What can hang from each mark:
j619: j388 j614 j972
j972: j369 j619 j823
j823: j388 j614 j972
j614: j369 j823
j388: j369 j823
j369: j388 j972

Each row was made from one small tree. Brackets hold a mark, then the marks that hang from it, in the order of their numbers. Every link used is in the known rows. Write each row's tree.
Known rows:
[j823 j614]: [-14.7 -11.4 -16.7   4.3  -9.6  -3.8 -21.0 -21.9  16.4 -24.4  10.9   2.7
  12.6   1.3  23.6 -16.0  -3.6 -19.8 -15.5  -7.1  -9.6]
[j823 j388]: [ 15.7 -15.1  -0.5   7.6   1.5  20.2  -7.5  -0.1  11.0  -1.6   3.5  11.1
  -1.5   6.5  -7.2 -10.2  -8.1   0.2  -9.4  21.4 -29.9]
[j614 [j369 j388 [j972 j619 j823]]]: [ -7.3   1.8  15.7 -29.8  15.3  42.5   9.3   0.2 -15.0  13.9  -3.7   8.4
 -13.8  11.5  -9.7  -7.9  -6.2   7.2   6.1  -7.9  -5.9]
[j823 j388 j614]: [  7.3 -15.5 -23.3   8.4   9.9   5.4 -19.0   1.8  14.4  -6.5   3.6  -1.3
   6.1  11.7  14.9 -10.6  -0.2   0.7 -10.1   1.4  -8.4]
[j823 j388 [j972 j369]]: [  6.6  20.9   9.6  -2.5   7.2  24.2  26.2  14.8   2.1  23.9 -11.7   7.1
 -11.0   5.7 -11.7   9.7  -5.4 -12.6  -0.8  14.4 -25.4]
[j388 [j823 j614]]: [ -0.8 -12.1  -3.3  -1.6  35.7 -14.0 -18.1  -9.1  10.6 -31.2   9.3  -7.3
  20.2   0.8  18.5  -2.0   5.1 -12.4  -9.8 -12.4   9.6]
[j369 [j388 j823] j972]: [ 28.1 -24.3   8.8  -0.4  -5.9  11.8   9.1   5.4  -5.9  12.0  -1.3   2.0
  -2.4   2.3   1.2   1.2  -3.9   4.3   3.4  14.4 -13.5]
[j388 j369 [j823 j614 [j972 j619]]]: [-23.5   8.3   1.7   6.6   0.4   5.5   5.9  -5.6 -13.3 -29.4 -11.7  -8.4
  11.5  12.9 -12.6   0.3  -1.9  -7.2  15.1 -19.5  37.6]
[j388 [j823 [j614 [j369 j972]]]]: [-16.3 -13.0  -1.5 -14.8  -2.0  -1.9  -2.1   4.4   3.7 -15.1   8.7  -9.8
  -8.6  -4.7  13.5  -1.3  16.6  -2.5  -7.1 -18.9  25.3]
[j388 j369 j823]: [ -0.7   0.0  11.9   5.0  11.4   8.0   1.8   0.8  -4.6 -33.6  -1.4   4.1
  13.4   1.5 -19.8  -1.0   9.9 -10.7   6.1  -1.3  -0.3]
[j619 j972]: [ -6.7 -16.6   3.9   8.5 -56.2  -0.5   2.1 -10.2  12.8 -10.6   8.6  13.1
  -5.4  -8.5   7.1   3.0 -24.4 -31.2 -13.8   6.2 -26.8]
[j823 j388 [j614 j369]]: [ -4.8  -7.8 -21.5  -5.8  26.3   6.9  -8.6  -4.1   7.2  -4.3   3.7  -2.1
  -4.8   7.1   5.3  -7.2  19.0  13.1  -2.5  -7.9   3.9]
[j619 j614 [j972 j369]]: [-10.8  27.6  -3.0   0.5 -21.4 -26.1   0.8  -4.0  17.7  -7.4   4.7   3.4
   4.6 -11.3  25.2   9.0 -13.9 -39.9  -7.9 -19.8 -12.1]
[j823 j972]: [ -9.2  -5.5   5.1  10.6 -45.0   4.2   9.0 -15.5   3.9   4.7   1.3  13.4
  -3.0 -11.3  -3.5  -3.5 -16.8 -23.0  -7.1  23.8 -26.9]
[j369 [j388 [j823 j614 [j972 j619]]]]: [  9.1  -8.4   0.1   0.6  39.9  -3.0   7.2 -18.7 -15.1   3.8 -10.8  -8.4
  11.8  15.3   1.2   6.7  -7.7  11.5  17.4  -7.7  22.0]
[j619 j388 [j614 j369]]: [ -1.9  14.4   0.1   4.2  45.4 -26.9 -28.8 -27.1   8.9   4.6   7.2   2.1
  14.3 -15.2   1.9 -10.5  11.7  12.5   7.7   3.1  -8.6]
[j388 [j823 j614 j972]]: [ -0.4  -7.6  -0.8   6.6   4.9 -19.5   1.1  -1.9   1.8  -6.5   0.1  -9.9
  10.8  -6.2  14.1   8.7  -0.8 -15.7  -0.9  -0.5  13.9]
[j614 j369 [j823 j388 [j972 j619]]]: [-16.0  10.4   8.8 -22.1   2.7   9.7  14.5  -7.6 -17.8  15.0   0.8   1.5
 -21.6  -0.1 -28.4  -1.7   0.7  39.8  -7.8   4.8  17.5]
[j369 j388 j972]: [ 14.2 -24.5  -4.8   6.0 -45.3  23.6   5.5  -8.4   0.7  17.3   0.1  12.7
 -12.1   1.6   4.9 -12.7 -12.0  -2.6  -2.4  19.2 -33.3]
[j388 j823]: [  6.1 -11.2  19.3  -3.1  28.2  -0.5  -7.2 -11.8   5.4 -25.0   8.9   4.9
  14.3  -4.4  -2.6  -0.4  -1.8 -12.2 -10.8   6.9 -11.9]

Which tree is each row?
[ -6.0  21.1  14.9 -18.8  54.4  38.3  10.8 -34.6  -4.2  -3.7  -5.8  15.3
   5.7  24.0 -11.5 -10.6  -8.4  -1.7   1.2 -15.2 -22.8] | [j972 [j369 j388] j619]
[ 13.4  17.1  14.4   6.8  59.8 -43.4  -7.9  -6.8  -5.0  21.8  -3.1 -10.7
  13.6 -21.6  -6.7  13.4  13.5  16.5  22.5  10.6  15.4] | [j619 [j388 [j823 j972]] [j614 j369]]
[ 13.8   8.2  21.3  23.2  21.2  -3.2   7.8  10.5 -12.5  10.0 -16.1  -1.6
  14.0  -1.6 -29.1  11.8   4.9   3.0  25.3  17.6  -0.9] | [j619 [j388 j369 [j823 j972]]]
[ -1.9  25.4  29.9 -11.0  30.6   4.1  25.3   3.7  -2.0   1.1  -6.0   1.5
   4.3  -4.6  -7.7  16.7   0.5 -25.0  -1.5  -0.1  -7.0] | [j388 [j823 [j972 j369]]]
[ -1.6  -8.3  -6.0 -24.3 -32.1   1.5  12.8  -8.1 -13.2  21.9   8.1   3.1
 -23.2  -9.4   1.1  -5.3  16.2  32.6  -9.8   3.9  -2.7] | [j614 [j369 j388 j972] j823]
[  9.6   9.3 -27.6  14.6 -53.7 -39.7  -6.5  28.6  -1.7  -0.2   1.6  -8.7
  -2.2  -8.4   9.0  11.2   0.5  12.4   0.2  -4.9  19.6] | [j619 [j614 [j823 [j388 j369]]] j972]
[  4.3 -12.9  -9.2  16.2 -70.3  38.9   6.5  30.1   0.0   1.4  -8.5   9.2
 -21.5  10.4 -17.7 -11.5  -3.3  -3.1   1.9  16.4 -15.4] | [j823 [j388 [j369 j972]]]
[ 16.4  22.3  12.9 -17.1  32.2  10.9  22.9  21.8  -1.6  20.7  -7.8   6.4
   3.8   8.7  14.6  26.5 -10.6 -32.2   4.9 -14.8 -29.8] | [j619 [j972 [j369 j388] j823]]
[-31.6  -7.4   6.7 -24.0  10.5  13.6  -6.2 -10.9  -2.6 -27.6   5.8  -7.7
  -9.0   7.5   0.7 -10.2   3.6   5.7  -7.7 -30.7  36.5] | [j388 [j823 [j614 [j369 [j972 j619]]]]]
[ -2.5 -14.2 -30.6  17.9 -62.9  24.3  -3.8  30.7   4.1  -2.9  -7.8  -3.4
 -12.9  15.9   4.8 -12.3   2.6  -2.0   2.0  -1.7   5.4] | [j823 [j388 [j369 j972]] j614]
[ -3.3  15.8  -5.3  -3.0   0.5 -61.3 -19.2  -6.7   2.9  17.4  13.4  -8.2
   3.7 -25.3  15.4  10.5   7.4  24.4  -3.8  -9.0  14.1] | [j619 j388 [j614 j369 j823] j972]
[ -0.9  -9.5   4.5  -6.2  36.6  -5.0 -14.2   8.2   3.8   8.7   2.0 -12.8
  -0.2  -1.8   8.1  -0.3  17.9  15.6   3.3 -11.5  19.9] | [j619 [j388 [j823 [j614 [j369 j972]]]]]
[ -3.9   3.5 -11.8  -6.3 -39.1  -7.0 -22.4   7.0   1.6   1.1  10.7  -6.6
  -8.7   1.0   9.6 -19.6 -18.0  28.2 -21.6   0.5  19.1] | [j369 [j972 [j619 [j614 [j823 j388]]]]]
[  0.4  -1.4 -25.7  24.5 -37.6   6.5   8.0  19.4  -4.3   5.0 -15.8  -4.4
  -4.1  10.8  -5.7   2.5   5.1  -2.9  15.0   7.0   7.7] | [j823 [j388 j369] j614 j972]
[ 13.3   6.9  13.0   6.2  44.9 -46.7 -14.1   0.7   4.0   8.1   3.6  -9.6
  11.8 -18.6   4.4  20.4   6.7   7.7  15.0  -8.0  14.8] | [j619 [j388 j823] [j614 j369] j972]
[  4.5   7.5  -9.7   9.1 -45.7  -1.4  16.6  22.9 -14.7  14.3  -8.0  -0.5
 -10.3  -1.9 -21.4   4.4   6.5  20.9   0.3  20.0   4.5] | [j614 [j823 [j388 j369] j972]]
